Known rows, with every step that occurs:
foso -> temed -> feli -> vivid -> fasa -> dilo: [-13.3   9.4  -3.0  68.0 -15.7 -16.6 -62.2 -14.6 -10.6  31.0   6.8  -6.9
  -6.7  -9.3  20.2 -12.2  16.3  -4.3 -21.5   4.8  -7.1 -10.3   2.2]
venu -> zifaku -> dilo -> fasa -> vivid: [  3.2 -25.6  -3.4 -65.6 -15.2  17.8  24.4  28.5 -19.0   9.5  -9.1  29.0
   7.3 -12.1 -46.0   0.9 -18.8  12.5 -12.3   4.2   2.7  -2.3  18.1]
temed -> fasa -> vivid -> feli -> dilo -> zifaku: [  7.6   1.8  -4.0  23.3  13.4 -21.1  17.2   7.7 -19.1   7.0  -7.6 -11.0
   1.2  10.8  39.4   4.3  -8.7  20.7 -23.8  -3.2  -3.4   4.1 -44.7]
feli -> dilo -> fasa: [ -2.4 -14.7  -1.4 -14.6  -5.1  -0.7  10.0   0.4   9.1 -14.7  -2.4 -18.7
   2.9   2.7 -22.9   1.4   8.0  -0.9  38.7  -1.1   0.9   0.9   3.1]
dilo -> fasa -> vivid -> feli -> temed: [ -3.5 -27.8  -5.9   4.7 -26.0  -1.9 -12.5  13.7 -11.7 -13.6  -0.8  -7.1
  11.9   8.6   3.6  11.5 -19.9  15.7  24.1  -5.5  -5.0   5.3  -0.2]
dilo -> feli: [  4.2   8.4   2.5 -33.3   2.9  14.9  -1.6   1.6  10.6   4.4   0.9   8.9
   2.7  -0.8 -30.4   0.8   3.5  -9.7  26.6  -5.0   2.5   1.6  22.4]
foso -> temed -> fasa: [  0.9  -5.3  -2.6  -4.7 -10.3 -11.9 -30.5 -14.5   9.5   5.9 -14.1  12.1
  -8.9  -8.6  -6.9  -5.7 -13.7 -13.2 -25.5   0.1 -10.1 -29.2  -0.1]
temed -> fasa -> dilo: [ -7.4 -10.7   0.4  25.9   5.9  -4.1  -4.3 -18.1  10.8  -6.8   4.0  -4.9
 -15.8   0.5  -9.4   0.0  -7.3  -2.3   2.4   8.0   1.3  -2.8   4.4]
feli -> vivid -> fasa -> dilo -> zifaku -> venu: [  2.5  21.8   1.6  40.7  15.4  -5.9 -14.1 -12.3  -9.4  11.4  15.5  -1.7
   2.6   2.3  36.0  -7.1  10.6   3.1 -21.0  -5.4   8.1  -8.4 -37.2]
dilo -> feli -> vivid -> fasa: [  0.7  19.4  -2.3 -12.5  -4.4  15.0 -20.2   6.7 -12.0  26.0   8.0  18.9
  14.3   3.3   9.9  -9.2   7.1   1.9  13.1  -4.4   3.6   6.1  15.4]
vivid -> fasa -> dilo: [ -9.2  19.4   9.3   7.5   9.1  11.2 -18.8  -5.3   0.4 -19.7  14.5  -2.9
   0.1  -1.8  24.4   5.9  26.0  -5.0   8.0   4.1   6.2 -10.8   2.6]
feli -> vivid -> fasa: [ -3.6  24.2   5.3 -25.5   2.1  17.2 -34.2   8.0 -11.4  12.2   6.0  25.2
  11.1   2.7  41.3  -8.0   6.5   1.7   4.9  -1.3   4.9 -15.4  -4.6]
venu -> zifaku -> dilo: [  1.7   8.3  10.1 -76.3   9.9  20.7  24.2  14.7  11.0 -15.1  -8.5  21.2
  -4.9 -11.7  -1.0  -2.3   3.5 -14.6 -28.7   9.2   4.2 -17.4   9.5]
zifaku -> dilo -> fasa -> vivid: [  4.4 -16.6  -3.5 -63.0 -15.0  27.6  15.0  19.5 -18.7  12.9  -9.9  43.0
  10.5  -5.6 -33.8   2.1 -19.1  14.7  28.1  -0.4   1.2   1.7   9.9]
vivid -> feli -> dilo -> zifaku -> venu: [  9.2  17.8   4.9  18.7  21.0 -15.1  13.9  -7.8   9.7 -18.2  -4.0 -28.3
  -0.8   9.5  54.1   5.5  18.0  -6.9 -10.8  -5.4   3.8 -11.9 -53.7]
fasa -> vivid -> feli -> dilo: [ -2.0   5.1   6.7  -3.3  -0.7  -1.0  -8.2  15.9 -21.6  -5.7  -4.6 -14.1
   5.7   8.5  23.9   7.1   4.9  14.0  14.7   1.4   1.7  -7.0 -15.2]
temed -> fasa -> dilo -> zifaku: [  3.0   2.3   0.0  22.4  23.5 -10.1  11.8 -17.4  12.8  -3.4   5.9  -4.4
 -15.6   1.6   4.9  -0.7  -9.2   0.9 -17.5  -1.0  -0.5   0.0 -23.8]
dilo -> feli -> temed -> fasa -> vivid: [  5.2 -26.9 -10.9  23.0 -18.8 -16.6  15.9   3.2  -3.9   3.7  -7.0  -6.9
   6.7   2.4 -46.6   5.6 -19.9   7.3  -3.7  -2.6  -8.3  22.8  30.2]
dilo -> fasa -> vivid: [  0.2 -21.1  -3.9 -33.8 -15.6  12.9 -14.7  16.8 -20.3  14.2  -2.6  22.2
  12.7  -1.9 -44.1   5.3 -18.9  17.0  33.7  -6.2   2.1  -5.7   9.7]
vivid -> fasa -> dilo -> feli: [-5.1 14.0  3.1 20.7  2.0  8.9 -5.4 -6.3  2.4 -6.1 16.9 -8.4  1.9 -1.2
 -8.8  5.2 26.0 -5.5 15.7  0.7  5.4 10.7 22.8]
temed -> feli -> vivid -> fasa -> dilo: [-12.9  11.6  -0.2  58.7   0.3  -1.8 -37.3  -6.3  -9.5  25.2  12.9  -3.6
  -1.6  -0.7  30.5  -8.3  18.0   3.2   2.6   8.2   3.2   7.4   3.0]
zifaku -> dilo -> fasa -> vivid -> feli: [  1.7 -12.6  -3.2 -46.0 -18.4  29.3   4.0  21.5 -22.0  12.1  -7.5  38.8
   9.9   1.8  10.3   4.9 -20.8  18.9  25.4   0.3   1.4   1.6  -6.0]
feli -> temed: [ -3.8   2.7   7.6 -23.4   1.2   0.5  -1.7  -1.5  22.3 -36.9  -2.9 -10.6
  -0.4   1.8   7.2   5.2   3.9 -15.9  12.4  -2.2  -3.1  -9.0   8.5]
foso -> temed -> feli -> dilo -> zifaku -> venu: [  9.5   5.6  -3.7  56.8   4.9 -43.7  -4.1 -21.2  16.9   7.6 -15.4 -33.8
  -6.9  -9.1   2.7  -2.3  25.1 -21.2 -38.7  -4.5 -10.0 -16.5 -33.4]

Rows:
[  6.7   2.4   3.0 -63.7   3.8  18.1  37.8  13.3  11.9  -1.1  -7.2  16.4
  -2.7 -11.9 -32.7  -3.6   3.9 -15.4 -19.4   6.1   3.7   5.3  30.3]
venu -> zifaku -> dilo -> feli
[  3.9  24.6  -0.4 -43.2  -4.3  29.8   9.6  10.4  -9.0  23.5   1.1  40.1
  11.7  -0.7  17.9 -12.6   7.5   0.4   8.3   0.7   2.5  11.9  15.7]
zifaku -> dilo -> feli -> vivid -> fasa
[ -3.0  24.4  -0.8  55.5  16.6  -8.6 -21.3  -6.3  -7.6  28.6  15.8  -0.4
  -2.0   0.4  45.9  -6.9  16.5   6.1 -17.5  -1.2   1.3  10.0 -24.5]
temed -> feli -> vivid -> fasa -> dilo -> zifaku
[ -0.8  31.7  10.5   4.9  25.4   4.6  -1.2  -5.0   3.2 -16.4  16.5  -0.5
   0.0  -0.9  39.1   5.5  24.1  -2.9 -11.5  -4.7   5.3  -6.9 -25.2]
vivid -> fasa -> dilo -> zifaku
[ -1.8 -18.5  -4.7 -17.0 -18.3  14.5 -25.3  18.6 -24.4  12.8  -0.6  17.8
  11.6   5.5   0.1   7.5 -21.1  21.7  31.4  -3.7   2.2  -5.3  -6.2]
dilo -> fasa -> vivid -> feli
[  1.6  -8.0  -1.3 -65.6  -6.7  29.7  19.0   5.5   9.9  -4.9  -8.0  34.9
   2.0  -4.2 -11.5  -0.5  -7.7  -3.9  31.8   1.8   1.5  -2.0   7.8]
zifaku -> dilo -> fasa
[  1.0 -17.7  -1.8 -67.4  -5.8  20.6  27.8  15.3  10.0  -8.4  -7.6  21.9
   0.1 -11.6 -25.0  -2.7  -7.1  -7.2  -9.4   6.7   3.3  -4.8  15.4]
venu -> zifaku -> dilo -> fasa
[-12.4  17.8   6.1  13.5   2.8  11.0 -32.8  -3.5 -13.0   6.7  16.7   3.5
  -0.4   2.2  28.1  -7.7   8.7   5.1   8.7   4.0   5.5  -5.7  -2.3]
feli -> vivid -> fasa -> dilo
[ -6.6  -0.7  -0.1  11.3  -1.6   6.5 -13.8  -7.6  -4.1  23.2  12.8  -6.5
  -7.1   2.1 -38.6 -12.6 -11.2   4.3  29.8  -0.9   3.2  16.4  21.2]
fasa -> dilo -> feli -> vivid
[  5.2 -15.4  -6.6  72.8  10.6 -36.6  25.9 -32.1  26.1 -28.4   1.5 -38.0
 -13.4   1.5   2.6   5.2  -6.4 -10.7 -33.4  -0.9  -4.3   6.6 -23.7]
feli -> temed -> fasa -> dilo -> zifaku -> venu
[  3.3   0.7  -0.4 -58.9  -2.8  18.4  23.3  15.5  -1.3  24.6  -4.4  21.6
  -1.4  -8.8 -28.9 -17.3 -12.6  -5.1 -20.1   4.4   3.3   9.5  25.4]
venu -> zifaku -> dilo -> feli -> vivid
[ -3.8   3.9   2.5  22.2   7.6 -12.8   1.0  -2.7  15.1  -4.6  -7.2 -23.8
  -3.9   0.0   4.7   1.9  27.4 -11.8  13.5   6.3  -1.4   2.1   3.2]
temed -> feli -> dilo
[  8.1 -21.3 -10.3  -6.8 -18.7  -2.2  45.1   5.6  -2.2   2.1 -14.6  12.1
   3.9  -2.3 -35.8   2.9 -19.7   5.6  -8.3   2.2  -9.2  28.8  31.7]
zifaku -> dilo -> feli -> temed -> fasa -> vivid
[ -2.9 -15.9  -6.3  38.0  -0.3  -6.6   7.3 -18.5  10.6   7.3   6.0 -11.8
 -12.4  -0.5 -41.8  -0.2  -7.4  -2.5  10.7   3.8   0.1  18.4  23.7]
temed -> fasa -> dilo -> feli
[ -5.0 -16.5  -9.5  44.0  -5.9  -7.1  -5.3 -16.6  -1.7  32.1   7.8  -6.3
 -12.2   3.2 -38.1 -14.7 -23.9   8.9  10.3   2.3  -1.1  23.3  19.3]
temed -> fasa -> dilo -> feli -> vivid
[  6.1  17.2   6.4  -7.6  16.7  -8.0   7.7  16.4 -19.8  -2.5  -2.1 -12.4
   6.0   9.6  38.4   5.5   5.0  17.6  -4.9  -7.0   1.1  -3.8 -43.1]
fasa -> vivid -> feli -> dilo -> zifaku
[ 13.0  16.4   4.8 -18.9  21.5  -1.1   4.2  -8.0  12.8  -5.4  -3.0   8.5
   1.5  -1.2  10.5   2.8   2.8 -12.3 -10.1  -8.9   4.4 -22.2 -32.2]
dilo -> zifaku -> venu
[-11.6 -17.9  -2.3  63.9  -4.7 -19.1  -2.9 -20.4  18.5 -35.4   5.2 -34.0
 -16.8   9.7  38.8   7.1  -7.8  -3.7  -7.9   9.0  -5.8   7.9  -5.5]
vivid -> feli -> temed -> fasa -> dilo
[  1.0 -22.5  -5.7  10.7 -12.0 -14.6   3.0   3.2  -4.9  -9.0 -10.7  -1.4
   3.1   3.0 -14.0   6.8 -21.0   7.3 -11.4   1.2  -8.3   0.9  10.8]
feli -> temed -> fasa -> vivid
[  1.5 -13.8  -5.5  -1.8 -18.6 -13.3 -33.9  -0.2 -20.0  23.5 -16.4  20.3
  -1.4  -9.4 -29.0  -1.9 -24.4   5.5 -28.2  -1.2 -10.5 -26.0   3.0]
foso -> temed -> fasa -> vivid
[ -0.7 -11.9  -3.7  27.4  -3.8 -14.6   0.5   7.5 -20.6   4.0  -9.5 -13.0
   0.4   9.9  24.3   4.9  -7.1  18.9  -5.3   6.0  -1.9  -0.3 -18.0]
temed -> fasa -> vivid -> feli -> dilo
[ -2.4 -30.2 -11.5  33.5 -17.6 -16.7   0.9  11.8 -14.6  20.6  -8.1 -17.7
   8.7  -0.6 -41.4   4.7   5.6  15.5  30.3   1.1  -2.1  16.6  10.3]
temed -> feli -> dilo -> fasa -> vivid
[  1.5   5.1  -1.1 -27.2  -3.3  13.2 -15.6   3.7  -3.8  29.1   2.0  14.5
   2.9   3.4 -26.6 -13.3 -13.2  -0.3  27.4  -6.2   1.9   5.9  18.0]
dilo -> feli -> vivid
[  5.4  24.1   5.5  34.2  21.1  -5.1  -0.1 -15.0   4.6 -14.8  13.6  -9.9
   0.9  -1.7  31.9   7.0  26.5  -6.9 -21.0  -3.6   7.7 -12.8 -31.2]
vivid -> fasa -> dilo -> zifaku -> venu
[  3.6  14.8  -0.9 -45.6  -3.0  20.2  18.7  20.3  -9.2  20.6   1.7  26.0
   8.6  -7.7   6.5 -14.3   7.7  -3.0 -33.4   5.4   4.8   9.4  23.3]
venu -> zifaku -> dilo -> feli -> vivid -> fasa
[  0.1  -6.7  -1.8  43.4  14.4 -25.9  24.4 -21.2  24.8 -30.1   5.3 -28.6
 -14.4   4.2   9.5   3.3  -7.8  -4.8 -24.4  -2.1  -6.8  12.4 -17.6]
feli -> temed -> fasa -> dilo -> zifaku
[  4.1  -7.9   1.9 -43.0  -5.0   3.2  49.6   9.8  24.8 -29.1  -7.6  -8.1
  -1.9  -9.1 -28.4   0.7   5.5 -21.5 -26.5   4.5  -2.8  16.2  35.7]
venu -> zifaku -> dilo -> feli -> temed
[ -1.8   6.3   6.8 -25.3  -1.9  15.6 -28.2  17.7 -22.4   6.1  -1.9  20.0
   7.5   5.3  24.2   7.5  -9.9  13.2  12.9  -1.3   2.8 -17.5 -10.6]
fasa -> vivid -> feli
[  2.2   0.9  -2.0  30.8   7.6 -25.0 -13.2 -25.4   9.5   3.1  -0.6  -6.9
 -19.9  -7.4  -4.7  -5.6 -11.2  -6.7 -41.0  -4.3  -9.2 -15.8 -25.0]
foso -> temed -> fasa -> dilo -> zifaku
[ -3.7  -0.3   4.2   5.5   3.5   6.9   0.5  -9.1   9.7  -2.8  11.2 -11.6
  -8.8  -2.0 -42.7   1.1   6.2  -6.4  30.5   0.0   3.8  10.9  25.1]
fasa -> dilo -> feli
[  1.5  -3.6   0.7 -11.5  -6.4  -1.8  12.4  -3.0  22.5 -23.0   0.0 -16.3
   2.8   2.0 -26.2   4.6   4.5 -16.2  20.2  -6.0  -4.4  13.3  29.2]
dilo -> feli -> temed
[ 12.2  13.7   6.0   2.9  23.3 -16.0  24.4  -8.8  15.2 -17.3  -6.4 -23.5
   0.5   2.1   9.2   2.0  20.0 -11.0  -8.7  -6.6   4.3 -12.4 -37.5]
feli -> dilo -> zifaku -> venu
[ -4.3  13.3   8.8  -6.8   8.8   1.9  -4.3   2.2   7.0 -23.8  -2.6 -20.8
  -3.1   9.7  46.5   4.5  17.4  -4.8  17.5   3.1   2.5  -9.7 -19.1]
vivid -> feli -> dilo
[ -5.6   5.6   7.4  -6.4  -2.3   1.4 -12.4  -0.9  18.1 -38.5  -0.4 -14.1
  -0.9  10.6  50.5   8.4   2.4 -11.6   8.7  -0.5  -2.4  -9.3  -8.5]
vivid -> feli -> temed
[  2.0 -11.7  -3.3 -10.4  -3.1   0.8  -9.5   8.0 -16.6  17.0  -9.9  23.4
   2.4  -0.6 -18.1   2.8 -21.9  14.1  -3.9   1.6  -1.0  -9.1   4.8]
temed -> fasa -> vivid
[ -6.5   4.1   1.8  42.3  -6.0  -5.7   6.9 -10.7  13.7 -32.5  16.7 -33.8
   2.6   1.7  -3.7   8.9  27.1 -10.7   9.5   0.3  -2.0  21.7  29.5]
vivid -> fasa -> dilo -> feli -> temed
